What can hang from each mark
dume: roke zoni
mazuvib: bakiv roke zoni
gipi: bakiv zoni
nisak: pilod
bakiv: mazuvib
roke: mazuvib pilod
zoni: dume gipi
pilod: nisak roke
gumuk: gipi mazuvib

Every row comes from one small tree of marks. The marks that hang from a mark follow it in brackets, in alphabetical order. Every link used is in the known rows. Which tree was each row made from?
Known rows
roke(mazuvib(zoni) pilod): [-25  13  23 -14  -1  -2 -11   9  59 -38  34  -6  21  15 -20   0   1  23
  41  -4 -14  18 -42  -7 -38 -23 -19  23]
gumuk(gipi(bakiv)): [-41 -14  -2   8   5   3  12 -15   3  26 -27  17 -10  22  -5 -10  17  -8
  -8 -11  22   2 -22  -1  16   1  21  -5]
nisak(pilod(roke(mazuvib(zoni)))): [-26  32  32  -9 -44 -17 -21   6  69 -24   8  -7   9  26 -39  -3  -4  31
  53   4 -25  14 -46  15 -34  -3 -36  19]
nisak(pilod(roke(mazuvib(zoni(gipi))))): [-32  35  36  -9 -30 -25 -10  -4  72 -15  -9 -22  14   7 -29 -17  -2  42
  23  10 -35  44 -54  25 -24 -12 -24  13]
nisak(pilod(roke(mazuvib(bakiv)))): [-32  48  25 -24 -26 -34 -22  -3  42 -19 -26 -16   4  18 -27  10 -13  52
  41  13  14  16 -24  27 -12  17 -47  16]
gumuk(gipi mazuvib): [-27 -18 -13 -15  -3 -20  52  -1  -5  27 -20   2  13  36  -2   1  15  19
  -8   6  11  -6 -22  25  16 -45   2   1]
gipi(bakiv(mazuvib(roke))): [-30 -17 -13 -27  18  15 -28 -23  13  22  19  -5  14   1  -9  18  19  15
  33 -24  47  -8  11 -38 -17  26  -7 -31]
roke(mazuvib pilod): [-16  22  17 -22   2 -15  -8  11  34 -30  28  -6  10   9  -7  12   4  22
  22  -4  11   6 -25   1 -23 -18 -21  21]
roke(mazuvib(zoni(dume)) pilod): [ -9  11  33  -7 -15  20 -18   7  84 -43  25 -22  25  14 -25 -10  11   6
  41   3  -9  27 -49   1 -57 -16 -23  29]
dume(roke(pilod) zoni): [  9  19  25 -13 -23 -26  -7  22  67 -15  37 -39   5  -3 -21 -20  -1  28
   4   9  12  17 -49   7 -57   5   1  13]
zoni(dume(roke(mazuvib)) gipi): [  8  25  30  -7 -13  -9 -17   3  54  -9 -20 -63   9 -25  -5 -28   4  18
 -11  24  19  26 -20  19 -27   2 -16  -1]
zoni(dume): [ 17  -2   8   6 -13  22  -4   2  23  -5  -8 -16   6   0  -7 -10  10 -16
   0   7   4   9  -4   8 -19   7  -4   2]
zoni(dume gipi): [ 10   5  10   8   1  17   4 -10  28   5 -24 -34   9 -23   8 -25  13  -8
 -33  15  -2  41 -10  18 -10  -3   9  -3]
pilod(nisak roke(mazuvib(zoni))): [ -6  27  32  -4 -25 -59 -44 -12  39  -9  -8  -3  11  18 -53 -27   2  17
  27  15  -5  11 -27   2 -25  12 -14  17]
dume(roke zoni): [ 17   8  17   3 -31 -18 -12   9  44  -2   8 -33  -3  -3 -17 -29 -11  22
   9  14   9  12 -35   2 -34   5   9 -10]
mazuvib(zoni): [-10  -8   9   9  -1  11  -3  -2  22  -6   5   2  10   5 -14 -12  -2   2
  23   0 -24  11 -21  -5 -12  -6   2   2]
pilod(nisak roke(mazuvib(zoni(gipi)))): [-13  32  36   0 -13 -63 -35 -23  45   1 -20 -19  16  -2 -42 -41   2  27
  -6  26 -11  41 -32  13 -18   1  -2  13]
gipi(bakiv): [-16  -6   0  -2   5  13 -33  -5   6  11 -13  16 -10  11 -11  -1   5   4
  -1 -13  22  -4   0 -25   6  15  14  -2]
dume(roke(pilod(nisak)) zoni(gipi)): [ 11  26  32 -10  -3 -57 -19   9  66  -1  18 -49  17 -16 -22 -51  -3  32
 -33  21   7  44 -58  22 -48  17  30  14]
mazuvib(roke zoni): [-17  -8   8  -1   1   9  -6  -6  31 -12  22 -14  24 -18 -30  -5   5   8
  34 -11  10   9 -11  -1 -27   3 -10  -5]
dume(zoni(gipi)): [  3  -1   6  12  -9  -4  10 -18  36   3 -14 -26   2 -10   6 -38 -10  21
 -22  15 -15  54 -30   6  -8 -29  33 -15]
nisak(pilod): [ -7  13   4  -9 -11  15   7  16  20 -12  11   2   5  16   0   6  -6   7
  20 -10 -18  -2 -25  15  -9  13  -6   7]
pilod(nisak roke): [ 13  25  18  -6 -13 -63 -27  -5   6  13 -12  -1  -1   2 -34 -20   9  -1
 -18  14  15   4  -2  15 -10  34   0  16]
nisak(pilod(roke(mazuvib))): [-14  38  23 -20 -39 -26 -15   9  45 -19   0  -7  -1  20 -26   8   0  31
  33   5  -3   3 -31  19 -19   2 -34  16]
bakiv(mazuvib(zoni(dume))): [ -5 -18   4   2  -6  37  -5 -18  47   4  11 -21  25  18  -2  -8  11 -11
  45   5 -22  21 -23 -17 -37   4 -13 -17]
zoni(dume(roke) gipi(bakiv)): [ -2   7  25   0  -2   8 -36  -2  48  24 -27 -44  -2 -22 -16 -34  15  10
 -40   7  35  25 -12  -1 -22  36  13  -5]
gipi(zoni): [ -6 -15   2  -5   8  10  28 -25  -1   1  12  -1  -6   8 -17 -18 -11   2
   8  -1   1   0 -21   8   3   7  14  -7]
dume(roke(mazuvib pilod) zoni): [  3  27  35 -20 -28 -30 -19  18  82 -34  35 -41   7   5 -25 -18  -7  42
  29  12  21  19 -56   3 -58 -13 -14  11]

Which tree is each row?
[ -1 -12  24  -7  -9  27 -23 -15  42  13  -1 -27 -12   4 -47 -40   5   3
   5  -3  42  -7 -30  -3 -26  54  12  -7] : gipi(bakiv zoni(dume(roke)))
[-17 -13  20  17   1  39 -34 -18  58  12 -25 -16  11  -5 -19 -41  14   3
 -16   1  -5  48 -28 -11 -20   6  23  -3] : mazuvib(zoni(dume gipi(bakiv)))
[  1  18  13 -27  17 -32 -17  11  23 -20  42 -14  29 -17 -34  -2  14   2
   5 -13  37   4 -13  13 -37  31   0  24] : mazuvib(roke(pilod(nisak)))
[-12 -13   5   5   6  32   7 -30  53  15  -4 -36  30  -1  13 -21  14   0
  11  13 -29  50 -26  -5 -30  -6  -3 -24] : bakiv(mazuvib(zoni(dume gipi)))
[  6  34  25 -11 -21 -68 -41  -8  17  -5 -14  -4   3  11 -41 -14   5  14
   7  17  19   2  -8   8 -12  17 -15  18] : pilod(nisak roke(mazuvib))
[-21  25  13 -32  32 -40 -29  -4  17 -22  16 -21  32 -20 -35   0   3  26
   6  -6  52  20  -7  19 -29  42 -11  23] : mazuvib(bakiv roke(pilod(nisak)))
[-44 -28   2  13  -2  41   5 -32  51  30 -17  -4  14  38  -4 -19  32 -19
  39  -9   1  23 -43 -17 -24   5   7 -22] : gumuk(gipi(bakiv(mazuvib(zoni(dume)))))
[-27   5  19   4  14  20 -14 -28  52 -12 -25 -55  36 -42 -23 -28   4  25
   9  10  19  67 -10  23 -31  10 -10  -9] : mazuvib(bakiv roke zoni(dume gipi))
[ -3  -2  27 -29 -16  -3  -7  36  82  -9  31 -44  34  19 -42 -15  20  37
   7  11  12   4 -46  16 -64  -9 -23  30] : gumuk(mazuvib(zoni(dume(roke(pilod)))))
[-40  12  32  -3   0 -11 -51  -7  62   7 -14 -28   5  -6 -27 -33  -1  42
   9   2  13  23 -36 -20 -17   5   2  -7] : dume(roke(mazuvib(zoni(gipi(bakiv)))))
[ -4  28  21 -25   9 -38 -25   9  25 -29  24   1  17  15 -24  -7   1  14
  15   2  11   2 -27   2 -25   6  -4  31] : roke(mazuvib pilod(nisak))
[-49 -24 -13 -25   6 -10  22 -12  11  28 -11   2  15  22 -32   7  27  31
   3 -17  63 -15 -14   7   5 -24   6  -8] : gumuk(gipi(bakiv) mazuvib(roke))
[ -6   6  21   3 -12 -16 -34  -6  57  21 -17 -34  -8 -11 -15 -45  -5  39
 -25  12  23  36 -36 -11 -23  10  33 -17] : dume(roke zoni(gipi(bakiv)))
[-31 -34 -10 -21  22  27   1 -48   8  27  11  13  -5  33 -10  -8   2  12
  31 -15  17  -5 -19 -34   3  27  15 -34] : gipi(bakiv(mazuvib) zoni)
[-13  14  27  -1 -20 -20 -46 -13  70   5 -19 -36  -6  -2 -20 -45 -10  53
  -1  14  28  34 -44 -17 -22  -7  18 -16] : dume(roke(mazuvib) zoni(gipi(bakiv)))
[-17  -2  -3 -50   8 -18  11  17  30  -9  42 -19  32   1 -29  27  21  45
   5 -11  45  -9  -9  13 -31 -27 -18  18] : gumuk(mazuvib(roke(pilod)))
[-32  17   9 -31  27 -16 -11   0  28 -24  18 -29  26 -26 -21  18   7  33
  17  -6  49  22   1  15 -28  18 -29  14] : mazuvib(bakiv roke(pilod))
[-55 -22 -16 -16  18   8  15 -33  12  36   2  -4  15   8   0  12  32  -1
  33 -24  49  -1 -14 -15  -8   9  -1 -32] : gumuk(gipi(bakiv(mazuvib(roke))))
[ 14  -6  22  -6 -15  13   8 -10  36   1   9 -43  -1  -8 -33 -38  -1  -1
   6  11  21   0 -33  20 -32  38  -2  -6] : gipi(zoni(dume(roke)))
[-25  37  35  -6 -10 -67 -52 -25  36 -14 -33 -11  15  15 -55 -27 -10  41
  31  23   9  28 -23  11 -16  25 -25  15] : pilod(nisak roke(mazuvib(bakiv zoni)))
[  4  22  28  -2 -23 -30 -17  -7  60 -11 -10 -53   3 -13  -7 -41 -17  46
  -3  25   5  37 -44   7 -28 -24   6 -15] : dume(roke(mazuvib) zoni(gipi))
[-44  11  15 -21  21  -4 -14  -6  47 -29  24 -27  32 -20 -34   7   3  38
  35  -9  24  36 -22   9 -41  16 -26  15] : mazuvib(bakiv roke(pilod) zoni)
[-52 -14   3 -30  22  19 -27 -16  60   2  52  -8  31   8 -27  17  26  22
  54 -32  29  14 -26 -39 -50  18 -14  -8] : gipi(bakiv(mazuvib(roke(pilod) zoni)))
[-50 -20 -16  -6  13   9  17 -29   4  44 -18  12   0  33  14   5  25  -5
  20 -13  17   3 -21 -17   8   2   9 -25] : gumuk(gipi(bakiv(mazuvib)))
[-33  19  23 -20  28 -33 -34  -7  42 -27  21 -19  41 -15 -49 -12   2  30
  29  -6  27  29 -26  15 -40  41 -12  25] : mazuvib(bakiv roke(pilod(nisak)) zoni)
[ -9  17  30  -8  -9   2 -48  -5  59   3 -27 -45   0 -13 -16 -32   9  26
 -12  10  41  21 -20  -5 -23  15  -5  -4] : zoni(dume(roke(mazuvib)) gipi(bakiv))
[-43  37  33 -14 -29 -24 -31  -6  65 -27 -18 -15  13  25 -41  -4 -13  54
  57  11 -12  28 -43  21 -23  12 -48  15] : nisak(pilod(roke(mazuvib(bakiv zoni))))
[-34  26  31 -17  19 -36 -41  -6  49 -37   3  -5  30  19 -39 -16 -11  37
  40   8   2  30 -41   4 -30  14 -17  30] : roke(mazuvib(bakiv zoni) pilod(nisak))
[-12  -1  17  14   0  24 -22 -17  43 -16 -28 -25  18   2 -21 -23  -4  10
  26  12  -5  34 -19   9 -23  18 -16   1] : mazuvib(bakiv zoni(dume))
[ -2  -2  18  18  -2  28  -4 -14  53  -2 -18 -31  20 -15  -5 -38   9  -3
 -11  13 -24  51 -27  12 -21  -8  11  -1] : mazuvib(zoni(dume gipi))
[-22  36  23 -25  21 -47 -34  -3  23 -29  -2  -8  21  13 -22  -4  -9  35
  18   8  26  19 -20  10 -15  19 -17  28] : roke(mazuvib(bakiv) pilod(nisak))
[-13  21  30 -14   4 -29 -31   4  52 -36  30   3  27  22 -36 -17   1  16
  35  -2 -12  10 -48  -5 -38   1  -3  34] : roke(mazuvib(zoni) pilod(nisak))
[-22  24  36 -19 -10 -25 -24  24  71 -32  39 -33  19   1 -33  -8   2  34
  39   2   4   4 -47   1 -54   1 -33  23] : dume(roke(mazuvib(zoni) pilod))
[-28  -7 -11 -37  16 -21  -3  -9   3   0 -11 -21  29  -2 -27  17   0  61
  12   3  54  -1  17  16  -1 -12 -24  -3] : gumuk(mazuvib(bakiv roke))
[ 18  12  37 -22   0 -18  -4   3  54 -13  33 -40  13   0 -52 -47   6  -2
  -3   8  30   4 -55  29 -54  64  10  27] : gipi(zoni(dume(roke(pilod(nisak)))))
[-21 -24   7  -6  -2  29 -20 -11  59  20 -29 -13  21  22 -26 -30  18  36
 -20   4  10  32 -28  -8 -14 -27  19   0] : gumuk(mazuvib(zoni(dume gipi(bakiv))))
